Every row comes from one small tree of marks. The marks that hang from a mark follow it in brackets, in alphabetical order. Every link used is in the known rows. Which tree was each row made from?
In the rows, zero is written as 100.
Known rows
zupo(mogofa(voru(nomus))): 97  92  98  88  84  108  87  93  106  105  91  101  95  96  94  102  103  116  119  91  107  107  111  102  113  97  104  110  117  86  100  92  112  91  91  104  91  79  103  116  104  98  115  84  95  104  104  97  102  100  110  96  94  108  101  106  105  102  98  109  101  90  116  91  101  95  100  107  98  104  109  94  109  131  107  116  99  108  93  80  121  103  90  99  99  107  99  93  102  103  110  102
zupo(mogofa(voru)): 102  90  97  87  85  104  89  96  102  97  93  97  95  97  98  101  106  111  114  91  105  103  106  100  111  97  99  107  112  87  98  90  117  90  91  104  90  83  99  101  100  98  114  78  100  98  104  97  102  103  108  95  88  109  100  104  107  103  99  105  104  92  114  91  101  95  98  104  100  102  108  95  107  136  106  109  98  107  95  82  116  105  94  95  103  109  97  94  102  104  106  103
suta(zupo): 96  101  90  111  90  102  90  103  114  95  107  106  94  98  106  96  107  100  108  97  107  108  91  104  100  101  93  106  103  94  99  86  112  89  91  105  93  98  99  98  103  104  106  60  96  98  103  104  103  108  103  96  89  96  99  102  111  92  98  92  101  98  117  93  104  95  110  103  103  101  106  95  108  109  103  102  96  100  78  97  109  90  95  108  105  105  98  106  97  101  95  101
suta(nomus(sener) voru(mogofa(zupo))): 97  87  95  111  90  114  88  89  120  109  102  132  87  94  93  106  90  114  127  85  106  106  101  124  100  95  100  106  127  76  94  96  109  88  86  106  91  100  118  142  89  100  101  110  102  99  82  101  104  113  105  95  93  106  97  111  118  105  101  100  96  97  92  94  84  103  118  112  107  100  106  91  89  117  101  103  98  94  99  102  101  100  112  106  87  97  94  106  99  103  107  102
mogofa(voru(nomus) zupo): 109  105  96  97  88  110  80  96  107  103  98  109  97  105  87  101  96  112  131  89  109  103  105  119  108  99  107  109  118  82  98  92  105  97  100  106  97  98  110  145  107  103  114  103  101  102  91  101  105  88  109  102  77  106  99  104  98  111  99  105  95  93  114  101  98  97  98  103  105  103  108  97  108  107  106  117  99  104  82  106  121  87  94  97  95  117  98  91  118  101  106  100
nomus(sener): 95  101  94  113  93  111  101  101  111  99  103  109  94  110  102  92  96  109  114  95  105  113  103  108  97  100  102  92  117  100  101  92  101  90  89  104  92  79  103  103  89  105  104  136  98  103  96  97  101  106  100  97  115  94  100  104  93  92  96  98  108  93  80  84  105  108  112  106  99  100  109  94  103  108  96  97  99  105  80  100  91  96  105  112  104  100  105  105  94  103  104  104
sener(nomus): 102  99  92  104  82  111  101  104  99  99  95  109  95  97  104  99  99  108  104  98  110  107  111  109  104  98  96  100  99  104  105  91  88  85  94  104  92  84  91  117  95  104  100  104  110  104  103  91  101  112  103  99  109  90  100  101  104  91  98  97  112  101  108  91  100  100  104  105  89  99  112  92  111  114  99  92  92  107  105  106  107  97  94  101  101  106  106  103  102  98  102  104
mogofa(voru(nomus(sener) suta(zupo))): 84  99  94  110  87  116  86  97  125  104  98  110  98  108  99  92  89  120  130  88  110  105  113  101  105  100  111  114  114  88  102  93  108  96  91  106  91  86  114  142  110  108  107  87  92  103  99  107  103  102  107  100  90  116  100  106  94  93  102  108  101  87  120  97  98  95  109  108  104  105  114  92  105  121  108  117  99  98  81  104  121  90  89  110  102  103  96  99  102  99  105  98
suta(mogofa(voru zupo)): 107  95  94  99  83  102  79  94  107  98  99  119  90  93  97  103  106  106  120  87  104  101  92  115  103  97  98  104  124  77  93  93  124  94  95  108  99  105  106  121  101  100  112  71  102  104  95  103  104  100  110  97  88  112  98  108  109  107  102  100  102  96  122  105  102  96  105  105  108  100  106  96  104  125  112  114  95  100  77  95  114  94  93  94  95  104  94  96  114  104  104  99
zupo(mogofa(voru(nomus suta))): 89  89  98  93  79  111  85  94  109  106  93  97  97  94  97  100  102  118  118  92  108  99  112  95  114  99  107  113  111  80  98  92  109  92  90  105  90  76  104  120  107  101  115  78  97  104  108  99  102  100  110  96  92  116  101  107  109  99  102  109  102  87  128  94  100  93  103  108  100  106  113  93  104  140  109  119  98  103  94  86  126  104  88  97  103  108  97  90  101  101  111  100
suta(mogofa zupo): 93  94  88  114  82  98  84  97  117  98  106  122  87  86  106  99  110  102  107  93  105  113  83  106  97  97  92  106  112  84  95  88  127  87  89  106  97  100  102  98  104  101  109  36  93  101  103  109  103  114  106  92  94  105  99  108  122  91  99  94  103  100  128  98  109  93  116  106  108  99  106  94  107  120  109  105  93  97  72  87  109  96  90  106  100  91  95  107  97  101  95  99
mogofa(voru(suta(nomus)) zupo): 100  98  93  96  85  114  79  98  109  98  105  112  101  98  98  99  100  112  133  88  108  87  104  116  110  104  104  111  107  75  94  92  103  95  94  105  95  107  112  146  102  105  107  98  108  100  92  101  105  92  108  103  71  112  98  104  108  110  108  96  96  90  123  112  93  102  103  106  108  101  112  94  97  122  109  116  95  94  95  118  121  99  93  95  96  120  91  86  114  101  103  97
zupo(mogofa(voru(nomus(sener) suta))): 87  90  98  96  83  114  88  94  113  107  94  99  97  98  97  97  99  119  124  90  106  102  113  96  112  98  109  109  114  84  99  93  110  91  87  105  89  71  107  121  104  102  116  97  94  103  104  100  102  99  107  95  99  115  101  109  101  96  100  108  101  86  114  91  102  95  105  110  102  105  114  91  104  140  108  117  98  102  92  83  122  105  89  103  103  105  98  91  97  102  110  100
mogofa(voru): 104  95  96  90  92  109  91  100  103  93  93  107  97  106  99  97  98  112  121  91  107  102  108  109  106  99  102  106  114  97  101  94  109  94  97  104  93  100  103  122  99  104  103  93  104  99  99  97  102  101  108  101  86  109  99  100  94  108  101  106  105  95  116  96  96  100  100  102  98  101  109  96  108  118  100  109  98  108  94  106  111  94  98  101  101  112  98  99  111  102  106  103
suta(mogofa): 95  91  92  104  81  103  90  97  106  100  101  120  90  92  103  101  106  104  105  93  105  108  92  108  100  97  95  100  120  89  95  90  116  89  89  106  96  91  102  105  96  102  104  80  99  107  104  100  100  113  106  95  110  104  100  108  113  100  99  98  108  99  116  97  105  99  113  107  102  99  107  95  106  119  106  107  94  103  77  90  104  102  93  103  97  95  98  103  101  102  105  102
zupo(mogofa(voru(suta))): 93  84  97  89  81  108  87  97  104  97  97  95  97  94  101  98  108  113  115  92  105  95  106  95  113  99  101  111  108  85  96  91  114  90  88  104  89  83  102  105  102  101  114  74  101  99  108  99  102  101  107  95  88  114  100  106  107  101  103  104  104  88  123  97  101  93  102  106  101  104  112  94  103  146  109  114  97  101  94  88  124  108  90  95  105  110  95  89  100  102  107  100
suta(nomus voru zupo(mogofa)): 90  88  90  98  87  110  86  90  126  105  100  128  90  77  98  106  103  110  119  89  108  107  102  113  106  93  96  115  106  75  96  92  118  81  84  106  86  106  112  113  103  99  104  31  95  93  98  105  104  119  110  92  83  109  99  107  136  101  103  97  93  94  129  94  90  92  117  111  106  102  106  87  100  124  98  103  94  99  97  86  116  105  98  109  90  92  91  110  96  102  97  102
voru(mogofa suta(nomus zupo)): 80  83  93  122  82  108  82  97  119  105  111  110  94  95  107  99  104  112  112  91  107  92  93  101  103  105  97  120  103  80  93  88  111  85  83  104  92  89  112  133  99  100  103  75  98  100  102  107  102  113  102  96  90  106  100  109  130  91  105  99  98  98  126  105  96  91  116  109  109  101  110  92  93  132  115  108  93  84  98  100  118  103  89  102  102  106  86  95  89  97  101  95
voru(mogofa(zupo)): 109  89  98  114  84  98  82  98  99  100  106  101  89  102  97  105  106  102  108  93  104  100  84  109  103  102  92  107  112  84  93  88  112  90  92  104  97  92  104  117  94  97  112  106  103  104  93  99  102  99  101  95  90  93  99  108  113  101  97  97  100  101  104  96  102  91  105  101  108  100  104  99  100  121  114  109  98  93  85  94  111  94  99  92  103  116  95  90  102  104  109  99
suta(nomus(sener) voru zupo): 87  97  88  113  94  117  92  93  134  104  103  138  91  89  100  100  91  113  129  88  109  115  106  119  97  94  101  107  116  84  99  95  111  86  85  106  87  108  117  131  98  105  97  68  95  95  91  107  104  120  107  95  90  104  97  106  120  97  102  95  96  94  104  92  87  104  124  111  105  100  107  88  97  105  92  97  97  99  91  102  99  97  107  119  89  85  95  119  95  101  95  103

Which tree is each row?
99  96  99  126  84  109  81  92  112  115  105  109  88  112  89  103  93  114  122  92  107  111  95  115  100  99  105  106  127  84  97  88  106  93  90  105  97  72  114  140  95  99  115  137  94  111  88  101  102  95  102  94  107  94  99  112  103  94  92  104  97  96  86  87  103  95  110  108  109  103  108  97  102  111  114  111  100  95  80  91  108  91  97  102  98  107  101  94  97  102  114  99 => voru(mogofa(zupo) nomus(sener))
101  94  99  118  82  104  79  93  106  111  103  104  88  103  89  106  97  109  116  93  108  107  92  111  105  102  101  110  119  82  96  88  105  92  92  105  98  81  110  141  101  97  115  119  96  107  94  100  102  97  105  96  99  98  99  110  112  100  95  104  96  99  104  93  101  90  106  106  107  103  106  97  105  112  114  114  98  96  84  90  122  90  95  95  97  114  98  90  103  101  114  98 => voru(mogofa(zupo) nomus)
77  91  86  115  80  112  83  97  123  104  110  125  96  84  111  97  106  109  115  91  107  96  94  108  101  102  100  112  106  76  92  88  114  84  84  105  94  96  109  125  104  104  102  53  98  104  105  107  102  115  106  97  99  111  99  109  132  92  107  92  100  94  137  110  101  97  120  112  108  100  112  90  98  126  111  110  89  90  85  102  117  107  85  106  97  95  91  101  93  97  93  96 => voru(suta(mogofa nomus zupo))
102  100  93  104  83  109  79  91  113  108  99  125  89  98  91  102  97  113  128  86  106  110  98  114  102  95  104  102  133  75  95  93  121  96  94  108  99  93  112  138  102  102  114  95  96  108  91  104  103  97  108  96  93  113  98  110  102  103  99  101  100  94  112  100  101  99  109  108  108  100  109  95  105  118  112  117  97  101  74  94  113  93  89  100  92  98  98  97  111  104  107  100 => suta(mogofa(voru(nomus(sener)) zupo))
86  96  95  104  83  114  84  98  120  102  99  108  99  102  98  94  94  119  126  90  111  101  111  102  109  101  108  118  109  87  101  92  109  96  93  105  93  94  110  138  115  107  106  66  96  101  103  107  104  99  110  101  81  116  100  105  101  98  103  110  100  91  135  101  96  91  105  106  102  105  114  94  107  120  107  121  99  99  85  108  129  89  86  106  100  108  95  95  107  98  104  97 => mogofa(voru(nomus suta(zupo)))
95  82  95  112  86  100  85  95  120  98  100  121  85  89  100  102  99  106  107  89  105  109  86  109  102  94  90  119  112  86  96  92  126  91  89  107  91  108  109  111  105  101  105  32  94  92  98  109  105  118  107  89  75  108  99  109  117  100  100  104  100  102  125  90  91  83  117  104  107  103  105  93  101  122  104  109  98  95  86  91  118  86  105  105  98  94  90  111  99  103  103  99 => suta(voru(mogofa) zupo)
87  87  92  119  91  112  87  88  131  105  103  137  86  92  100  103  91  114  126  85  107  113  100  114  96  93  97  114  124  81  97  95  121  84  84  106  89  103  120  136  95  100  100  72  94  97  88  108  104  121  105  92  88  106  98  109  124  96  102  100  96  98  105  92  85  95  122  111  109  100  105  89  94  117  100  101  97  92  95  98  103  97  106  113  91  88  90  115  91  102  100  101 => suta(nomus(sener) voru(mogofa) zupo)
86  89  97  123  87  108  85  91  129  108  100  125  85  94  93  101  88  114  117  87  108  118  98  108  101  92  99  117  119  85  98  94  120  90  87  108  91  93  117  130  108  102  106  55  88  98  94  111  104  115  107  90  88  107  99  112  110  94  96  109  98  96  112  85  91  83  120  109  109  104  107  91  102  114  104  112  101  95  82  86  115  82  102  113  96  87  96  113  95  102  108  99 => suta(voru(mogofa nomus(sener)) zupo)
91  96  86  103  87  108  80  90  123  102  101  140  91  87  101  103  106  113  129  85  108  107  99  116  98  95  97  113  123  75  95  92  129  85  90  106  95  108  112  140  103  100  103  51  97  101  95  108  103  116  110  98  83  115  98  106  129  99  106  98  98  97  133  109  94  99  113  109  108  99  106  91  104  122  109  106  91  96  85  99  109  103  84  104  88  92  87  106  102  100  92  100 => suta(mogofa(voru) nomus zupo)
82  93  91  117  83  109  84  88  134  110  99  141  83  82  97  102  92  113  120  85  107  123  95  114  98  89  100  111  127  78  96  96  128  91  86  110  94  99  116  120  110  105  106  31  86  102  98  113  105  120  110  89  95  114  99  113  115  94  99  104  100  96  129  90  95  89  126  111  109  102  108  89  104  113  102  114  96  100  70  84  114  86  96  115  92  75  96  118  98  102  103  100 => suta(mogofa voru(nomus(sener)) zupo)
105  85  99  102  84  104  86  94  107  98  101  116  86  91  95  106  97  105  110  89  104  102  89  112  106  96  93  111  117  83  93  94  115  94  92  107  94  106  110  118  99  100  105  72  102  97  93  102  104  107  107  92  79  104  98  109  110  110  100  104  101  100  116  92  91  88  112  104  107  101  105  96  97  119  104  113  99  95  93  96  117  89  110  100  97  104  94  103  107  104  112  100 => suta(voru(mogofa(zupo)))
87  99  92  114  88  114  91  94  131  108  99  128  89  93  96  98  88  112  120  90  109  120  102  114  101  93  102  110  115  88  101  95  112  92  89  108  90  97  113  123  110  107  105  58  88  98  97  109  105  115  108  92  90  106  99  108  106  96  98  102  98  94  114  86  94  92  121  109  104  105  109  90  105  103  95  109  99  101  77  94  111  83  105  119  95  87  101  115  99  102  103  101 => suta(voru(nomus(sener)) zupo)
92  91  93  94  88  117  90  98  111  98  98  110  102  101  102  96  97  119  127  89  109  92  116  108  109  102  107  111  109  88  99  95  104  91  92  104  91  99  109  142  100  106  99  95  105  99  102  99  102  103  108  104  90  116  100  102  106  107  108  104  102  91  127  106  92  102  105  107  99  103  112  93  100  124  102  113  95  99  104  115  117  103  92  102  98  112  92  95  107  98  105  100 => mogofa(voru(suta(nomus)))
81  98  93  121  74  117  84  94  120  116  108  117  93  96  97  97  94  116  123  91  107  103  98  111  103  102  110  103  121  76  94  92  105  96  86  107  96  75  114  137  103  107  113  107  93  113  99  106  103  100  104  96  115  111  100  113  106  91  101  99  101  87  114  98  107  98  120  114  111  103  115  92  100  118  112  119  95  93  69  96  118  96  87  108  97  95  100  94  99  99  110  95 => voru(nomus(sener) suta(mogofa(zupo)))
77  85  97  127  78  107  80  95  120  112  106  104  93  100  101  98  98  115  111  93  109  100  95  95  105  103  103  124  107  83  96  87  112  91  85  106  94  77  112  134  112  102  111  65  91  105  105  108  102  107  105  95  96  105  100  111  116  88  101  107  99  96  131  96  100  84  114  109  109  106  112  94  101  128  117  120  97  86  83  93  130  90  86  104  103  104  92  95  92  96  111  94 => voru(mogofa nomus suta(zupo))
91  100  92  109  86  106  84  95  120  104  98  109  92  96  98  97  103  113  121  91  107  113  101  99  104  96  100  111  112  84  101  90  121  88  89  105  89  84  106  110  107  99  117  61  90  99  100  105  104  103  106  92  87  106  100  106  107  89  97  101  98  91  111  87  104  92  107  106  104  103  108  91  110  126  107  108  99  101  79  80  116  96  89  105  102  98  98  101  95  103  99  101 => suta(zupo(mogofa(voru(nomus(sener)))))
96  94  98  95  87  111  88  92  109  106  92  102  94  100  93  99  99  117  122  91  106  110  112  101  109  95  106  106  121  85  101  92  112  90  90  105  89  73  106  119  100  100  116  101  94  104  101  98  101  100  108  95  101  110  100  107  100  98  97  109  102  89  103  86  101  99  102  108  100  104  110  93  108  131  106  112  99  108  89  79  114  103  92  100  100  103  102  95  99  103  111  103 => zupo(mogofa(voru(nomus(sener))))
74  88  97  134  82  111  84  96  125  112  108  110  92  105  101  95  92  119  117  92  108  105  96  98  101  102  105  117  114  84  97  89  110  91  83  105  93  68  116  140  106  103  112  94  87  108  98  110  102  108  101  93  103  106  100  112  106  83  98  107  100  91  110  91  103  89  118  111  111  106  112  91  98  128  116  116  97  86  77  91  120  88  88  110  104  98  95  98  86  97  110  94 => voru(mogofa nomus(sener) suta(zupo))
76  101  93  127  83  117  89  100  129  112  108  107  97  102  103  90  92  115  120  94  110  108  104  102  101  103  110  108  107  90  100  88  100  93  86  105  92  75  112  128  109  110  107  93  88  106  104  108  103  104  102  97  108  104  100  108  103  85  100  101  100  89  112  93  104  95  118  110  106  105  114  90  102  113  106  112  97  94  74  98  115  90  89  118  103  96  102  101  90  97  102  96 => voru(nomus(sener) suta(zupo))
101  84  95  103  87  111  84  89  113  106  102  129  87  88  93  109  95  111  122  86  107  101  100  120  105  97  97  112  120  76  93  96  110  87  89  106  93  108  117  142  94  99  100  90  104  98  89  101  104  112  109  97  85  105  98  109  127  113  102  101  95  100  113  98  84  98  115  109  107  101  105  93  93  117  101  106  96  96  102  102  112  102  108  100  86  104  91  101  105  102  109  102 => suta(nomus voru(mogofa(zupo)))
88  91  89  108  78  114  83  97  114  108  111  121  95  86  104  101  105  109  120  91  107  92  94  115  104  104  101  105  109  72  90  90  105  88  85  107  97  96  110  130  99  103  103  87  103  107  100  103  102  108  106  99  102  111  99  110  127  98  108  92  100  94  127  114  100  102  117  111  109  99  112  92  94  125  112  114  90  91  88  105  115  107  87  101  94  104  91  92  101  99  101  96 => voru(suta(mogofa(zupo) nomus))
77  97  96  117  82  121  96  98  119  114  103  106  98  107  101  91  88  118  118  95  110  105  113  104  105  103  114  103  112  93  101  91  91  95  86  105  91  68  110  131  103  109  104  124  94  110  103  102  101  104  103  100  119  106  101  108  96  91  99  104  104  88  105  92  102  103  116  112  101  105  115  92  101  114  103  114  98  100  81  102  112  95  95  115  102  100  103  97  94  96  110  99 => voru(nomus(sener) suta)
77  97  88  119  86  118  91  101  125  105  112  117  99  95  110  91  98  112  121  93  109  99  102  106  100  104  104  107  103  85  97  89  101  86  83  104  89  90  111  126  100  107  100  92  98  100  101  105  102  111  101  99  100  106  99  106  117  88  105  91  100  90  112  101  99  102  119  112  107  101  113  89  97  117  104  103  93  91  88  109  107  102  90  115  101  100  93  101  90  98  95  97 => voru(suta(nomus(sener) zupo))
73  98  93  121  78  114  86  96  126  114  106  104  96  96  102  93  98  116  118  94  108  107  103  97  104  102  109  110  107  84  98  86  107  90  82  106  89  67  111  116  110  105  115  82  86  106  106  107  103  105  103  93  107  108  101  111  109  83  98  100  99  86  116  89  106  93  117  113  106  106  115  89  103  126  109  114  96  94  77  86  121  97  85  114  105  95  102  98  87  98  104  96 => voru(nomus(sener) suta(zupo(mogofa)))
90  84  92  110  88  109  84  90  125  103  103  134  88  87  99  106  97  112  118  87  109  108  97  116  100  95  94  120  116  78  95  94  120  83  86  106  90  112  116  136  101  99  98  48  96  94  92  107  104  122  109  94  79  105  98  108  132  102  103  101  94  101  124  97  85  91  119  109  107  101  104  90  96  118  102  104  96  94  99  98  111  98  104  107  89  94  87  111  96  100  100  101 => suta(nomus voru(mogofa) zupo)
90  95  96  105  89  118  98  94  120  108  96  123  90  98  92  98  85  115  120  91  109  118  111  116  104  95  107  103  123  92  101  97  102  95  89  107  91  88  111  128  102  108  100  97  94  102  97  102  102  112  109  97  106  106  100  108  97  104  97  108  103  94  107  81  90  98  118  109  101  104  110  92  103  105  91  110  101  107  84  98  108  89  109  114  93  92  104  111  103  102  113  104 => suta(voru(nomus(sener)))
103  97  87  105  82  110  82  92  110  110  106  129  91  88  98  106  108  107  122  90  107  104  93  128  101  100  99  100  121  72  91  90  112  85  90  106  97  100  110  130  94  99  106  98  105  108  93  100  102  109  108  98  103  102  97  108  132  103  102  91  97  99  114  108  100  105  114  110  108  97  106  94  100  112  110  104  91  97  89  97  104  111  94  100  88  100  94  98  104  102  98  101 => suta(mogofa(zupo) nomus)
74  94  91  118  76  110  83  96  125  112  107  119  94  88  104  96  100  112  114  92  110  105  95  105  104  101  105  114  107  80  95  88  112  92  85  108  95  85  109  130  115  106  108  51  89  107  108  111  102  111  108  95  102  113  100  111  117  89  103  102  100  93  143  101  104  88  120  111  109  104  113  91  105  121  114  121  94  93  71  93  128  94  79  109  99  94  95  98  97  97  104  95 => voru(nomus suta(mogofa zupo))
99  101  97  100  83  114  78  97  112  103  102  104  99  102  92  99  96  114  132  89  109  93  104  112  111  103  110  113  110  77  96  92  101  100  97  106  96  96  112  147  110  105  111  93  101  102  97  103  105  87  109  102  76  114  98  105  99  107  103  104  96  88  128  105  96  93  101  105  107  104  113  95  104  118  112  123  97  97  85  110  130  91  91  96  98  118  96  86  118  100  107  96 => mogofa(voru(nomus suta) zupo)
76  94  87  120  80  114  86  96  127  106  110  125  94  90  110  95  102  113  120  90  107  102  97  109  96  101  102  107  112  78  93  89  114  85  82  106  93  90  112  121  100  105  104  77  95  104  102  109  102  117  103  96  106  111  99  110  125  86  107  93  101  92  122  106  101  99  123  113  109  100  112  89  94  126  109  106  91  89  81  101  106  105  88  112  98  90  91  103  89  99  95  97 => voru(suta(mogofa nomus(sener) zupo))
